Each row was made from one small tree. The marks that hang from a mark follow it in brackets, in alphabetical order. Every link used is in the known rows. Write each row's tree.
Known rows:
romez(buzis(lefol sune)): -0.79 -1.56 1.50 -3.44 0.45 -0.98 1.33 -1.51 1.52 -2.08 -3.27 1.48 -2.98 -0.50 0.77 -2.23 -4.19 1.42 -0.16 -1.21 3.37 1.77
sune(buzis(lefol) renon(sogi)): -2.19 1.79 -0.56 -0.86 -0.88 -0.17 2.25 -1.04 -0.91 -0.91 -1.92 -1.62 1.39 -0.07 1.93 4.14 -2.03 -0.09 -0.70 2.57 -0.64 1.60
butar(lolemez(renon(lefol)) sogi): 1.58 2.36 -0.79 -0.32 -0.82 0.84 -5.40 2.38 5.38 -0.04 -1.69 3.40 -0.55 -0.22 -2.63 0.77 0.79 -1.85 0.12 -1.42 0.46 4.09
romez(buzis renon(lefol sogi)): 1.20 -3.26 3.41 -2.41 5.00 -1.22 1.08 -1.64 -0.98 0.59 1.65 1.68 0.93 -0.60 0.52 -5.19 0.70 -0.11 -0.20 3.49 -2.28 -0.34
sune(buzis renon(lefol romez sogi)): -1.61 1.53 -1.39 2.34 -1.27 0.35 0.14 1.11 -1.65 0.33 1.39 -3.27 1.91 -0.78 1.85 2.57 2.41 -2.06 -3.03 3.32 -3.83 1.30
renon(sogi): -2.04 -0.18 1.24 -1.51 0.59 -0.98 1.81 -0.13 -0.42 -0.90 2.00 0.81 -1.40 0.42 -0.21 -0.38 -0.18 -1.87 1.40 0.85 -1.80 -0.99
sune(renon(romez sogi)): -2.49 -0.82 -0.35 -0.10 -0.68 0.60 2.92 0.65 -3.36 -0.56 1.16 -1.85 1.96 0.32 3.26 2.54 2.51 -0.85 -1.14 1.11 -1.15 -2.34
sune(renon(lefol romez sogi)): -0.99 0.45 -0.46 -0.15 -0.86 0.42 1.86 2.25 -2.00 -1.34 1.17 -2.47 1.26 -0.59 2.62 1.31 1.76 -1.03 -2.20 0.84 -4.64 -1.68
romez(buzis): -1.03 -2.93 2.34 -1.27 -0.53 -2.37 -0.35 0.27 -0.09 0.91 0.06 2.40 -1.62 1.08 -0.55 -3.82 1.13 0.18 0.65 0.73 2.59 1.53
sune(renon(romez)): -1.44 -0.69 -0.06 -0.05 -3.02 -0.46 2.25 1.99 -2.75 0.24 -0.84 -1.27 1.16 1.47 2.14 1.95 3.31 0.43 -1.23 -0.11 1.14 -0.45
lolemez(renon(lefol romez(buzis) sogi)): 1.94 0.14 -1.29 3.14 1.51 0.75 -1.34 -0.81 -0.53 0.02 2.95 -0.03 -1.08 -0.06 0.13 -2.75 -0.66 -0.67 -0.02 0.66 -2.18 -2.35
tomi(lolemez(renon) sogi): 0.71 1.39 0.09 2.26 -3.39 -1.55 -2.94 0.09 2.81 2.89 0.63 -1.41 0.55 2.15 -5.48 0.33 -3.23 3.20 6.43 -4.09 0.85 -0.77
buzis(lefol sune(renon(sogi))): -1.54 1.69 0.08 -3.93 0.27 0.25 4.35 -0.74 1.04 -4.33 -3.74 -1.20 -1.57 -1.72 2.66 3.46 -5.73 1.97 -0.91 -1.42 -0.22 -0.43
romez(renon): 0.87 -1.37 3.09 -2.49 1.07 -2.19 2.71 -0.66 -1.15 1.34 -1.15 1.89 -0.26 2.31 -1.10 -1.95 1.85 0.83 1.36 1.19 1.79 0.48
butar(lolemez(renon(lefol romez(buzis(sune)) sogi))): 1.32 2.01 -1.59 0.31 1.96 1.73 -2.60 -0.35 1.12 0.19 1.17 1.38 -0.70 -2.60 0.19 1.03 -0.68 -0.38 -2.40 0.70 0.51 0.73
butar(lolemez): -0.50 1.66 0.92 -3.36 -1.71 -0.73 -0.99 1.60 1.13 1.05 -1.20 3.35 -1.24 0.27 -1.24 1.71 1.42 -0.41 -0.64 0.23 2.89 3.36
lolemez(renon(lefol romez(buzis(sune)) sogi)): 1.64 0.55 -1.67 3.07 1.94 0.73 -1.21 -1.07 0.31 -0.68 2.52 -0.49 -1.81 -1.35 0.06 -2.16 -1.73 -0.18 -0.79 0.21 -2.00 -2.06
tomi(lolemez(renon)): 1.90 0.19 -0.14 3.28 -1.38 -1.98 -0.31 -0.70 0.50 1.54 -0.84 0.15 -0.15 1.48 -5.03 -0.14 -1.15 2.92 4.28 -2.47 2.48 -1.37
buzis(lefol sune(renon(romez sogi))): -1.83 1.01 -1.00 -2.99 0.29 1.68 4.65 -1.40 -0.45 -4.01 -3.30 -2.36 -0.80 -1.46 3.79 3.87 -4.32 0.84 -1.60 -1.65 0.20 -1.20
lolemez(renon(lefol romez(buzis))): 2.95 0.36 -1.07 3.18 -0.76 -0.35 -2.08 0.53 0.08 0.92 0.83 0.49 -1.94 1.02 -1.09 -3.33 0.09 0.51 -0.12 -0.56 0.09 -0.57
renon(lefol romez(buzis(sune)) sogi): -0.99 -1.36 -0.17 0.06 2.58 1.33 0.15 -0.51 -0.38 -1.87 2.66 -1.47 -1.48 -2.16 1.81 -2.88 -0.10 -2.61 -2.52 0.78 -3.73 -0.94
sune(renon): -1.24 0.08 1.37 -1.30 -3.02 -2.39 1.75 2.90 -0.73 0.11 -1.21 0.17 0.29 1.04 0.76 1.55 1.57 1.71 -0.41 0.19 0.50 0.51

Write each row's tree:
-2.15 0.43 -1.02 2.45 -3.31 -0.68 0.53 0.88 -2.40 1.78 -0.89 -2.21 1.78 1.17 1.43 3.12 3.95 -0.59 -2.06 2.30 1.86 2.49 -> sune(buzis renon(romez))
-0.63 1.84 1.01 -1.59 -2.18 -2.50 1.09 3.38 2.33 -1.90 -1.85 -0.73 -2.25 -1.73 0.02 0.89 -1.26 2.25 -2.33 -0.96 -1.71 1.64 -> buzis(sune(renon(lefol)))
1.76 3.26 -1.74 0.25 0.41 1.67 -2.12 0.48 0.62 0.54 1.20 1.57 -0.55 -0.92 -0.45 1.91 0.08 -1.08 -1.33 0.48 -0.45 0.36 -> butar(lolemez(renon(lefol romez sogi)))
0.87 -0.22 -1.04 2.11 -2.19 0.97 -2.32 -2.19 1.03 2.28 -0.42 -2.26 1.49 2.17 -3.27 -0.22 -4.15 2.67 5.52 -4.47 2.39 -1.47 -> tomi(lolemez(renon(romez(buzis(lefol)))) sogi)
2.07 -1.17 -1.13 4.18 1.33 0.30 -0.93 -1.74 -0.69 0.87 1.51 -1.55 1.03 -0.36 -2.98 -1.80 -0.86 0.92 2.58 -1.28 -0.82 -3.00 -> tomi(lolemez(renon(lefol romez(buzis) sogi)))
-0.25 -4.63 3.34 -2.17 5.26 -1.01 2.06 -3.15 -2.42 1.27 1.62 2.12 1.61 0.14 1.12 -3.93 1.58 0.03 0.88 3.66 1.06 -0.90 -> romez(buzis renon(sogi))
-1.09 -2.09 0.03 -1.12 -1.66 0.41 2.23 0.38 -2.93 -0.36 -2.27 -0.95 1.47 1.13 3.38 0.69 1.19 0.91 -1.38 0.00 2.37 -0.40 -> sune(renon(romez(buzis(lefol))))
-1.53 0.98 -0.40 -0.66 -0.24 -0.06 2.07 1.61 0.24 -2.45 0.03 -2.50 -0.92 -2.48 2.03 1.86 -0.50 0.17 -2.99 -0.21 -3.01 -0.63 -> buzis(sune(renon(lefol romez sogi)))
0.44 0.76 -1.10 3.23 -3.26 0.08 -2.67 -0.65 1.20 3.01 0.99 -2.47 1.13 2.34 -4.47 0.65 -1.98 2.20 5.71 -4.29 1.23 -1.61 -> tomi(lolemez(renon(romez)) sogi)
0.63 -0.39 -1.84 -0.39 0.38 3.49 -3.99 -1.08 2.62 -0.14 -2.82 2.95 1.04 0.40 0.18 1.14 0.76 -2.25 0.18 -1.63 4.82 2.89 -> butar(lolemez(renon(romez(buzis(lefol)))) sogi)
-0.11 -1.33 0.40 0.00 -2.05 -0.56 0.25 2.90 -1.70 0.14 -0.43 -1.30 0.92 0.17 2.17 -1.05 2.71 0.52 -2.75 0.59 -1.27 0.24 -> sune(renon(lefol romez(buzis)))
0.25 0.55 -1.95 0.74 -0.65 2.55 -4.27 0.46 2.71 0.66 -1.42 2.69 0.74 0.67 -0.90 2.08 2.83 -2.70 0.33 -1.58 3.74 2.75 -> butar(lolemez(renon(romez)) sogi)
1.49 1.69 -1.88 0.69 -0.78 2.43 -5.03 1.74 3.83 0.06 -1.36 2.31 0.19 0.08 -1.51 1.07 2.13 -2.93 -0.60 -1.66 1.07 3.24 -> butar(lolemez(renon(lefol romez)) sogi)
0.72 2.87 -0.57 -0.68 0.49 0.26 -1.59 -0.08 1.01 1.03 0.82 3.05 -0.56 -0.59 -1.16 2.65 -0.45 0.07 0.34 0.90 1.66 0.74 -> butar(lolemez(renon(sogi)))
2.15 0.40 -1.56 4.11 0.41 0.29 -0.24 -1.20 -0.42 0.52 1.14 -1.90 0.60 0.18 -3.46 -0.42 -0.98 0.70 2.89 -1.94 -1.55 -3.13 -> tomi(lolemez(renon(lefol romez sogi)))
-2.50 -3.61 0.04 0.21 2.13 1.41 1.20 -2.24 -3.33 -0.13 3.05 -0.39 0.35 0.25 2.45 -1.96 2.34 -3.01 -0.18 1.55 0.28 -1.97 -> renon(romez(buzis) sogi)
0.76 -2.70 3.20 -2.44 5.83 -1.23 1.30 -1.89 0.41 -0.64 1.11 0.93 -0.10 -2.44 0.76 -4.41 -0.87 0.66 -1.48 2.84 -2.07 -0.02 -> romez(buzis(sune) renon(lefol sogi))
1.47 -0.23 2.77 -2.63 3.29 -1.30 2.41 -0.42 -0.32 -0.09 0.99 0.84 -0.04 0.42 -0.62 -2.52 0.30 -0.54 0.42 2.18 -3.93 -0.66 -> romez(renon(lefol sogi))
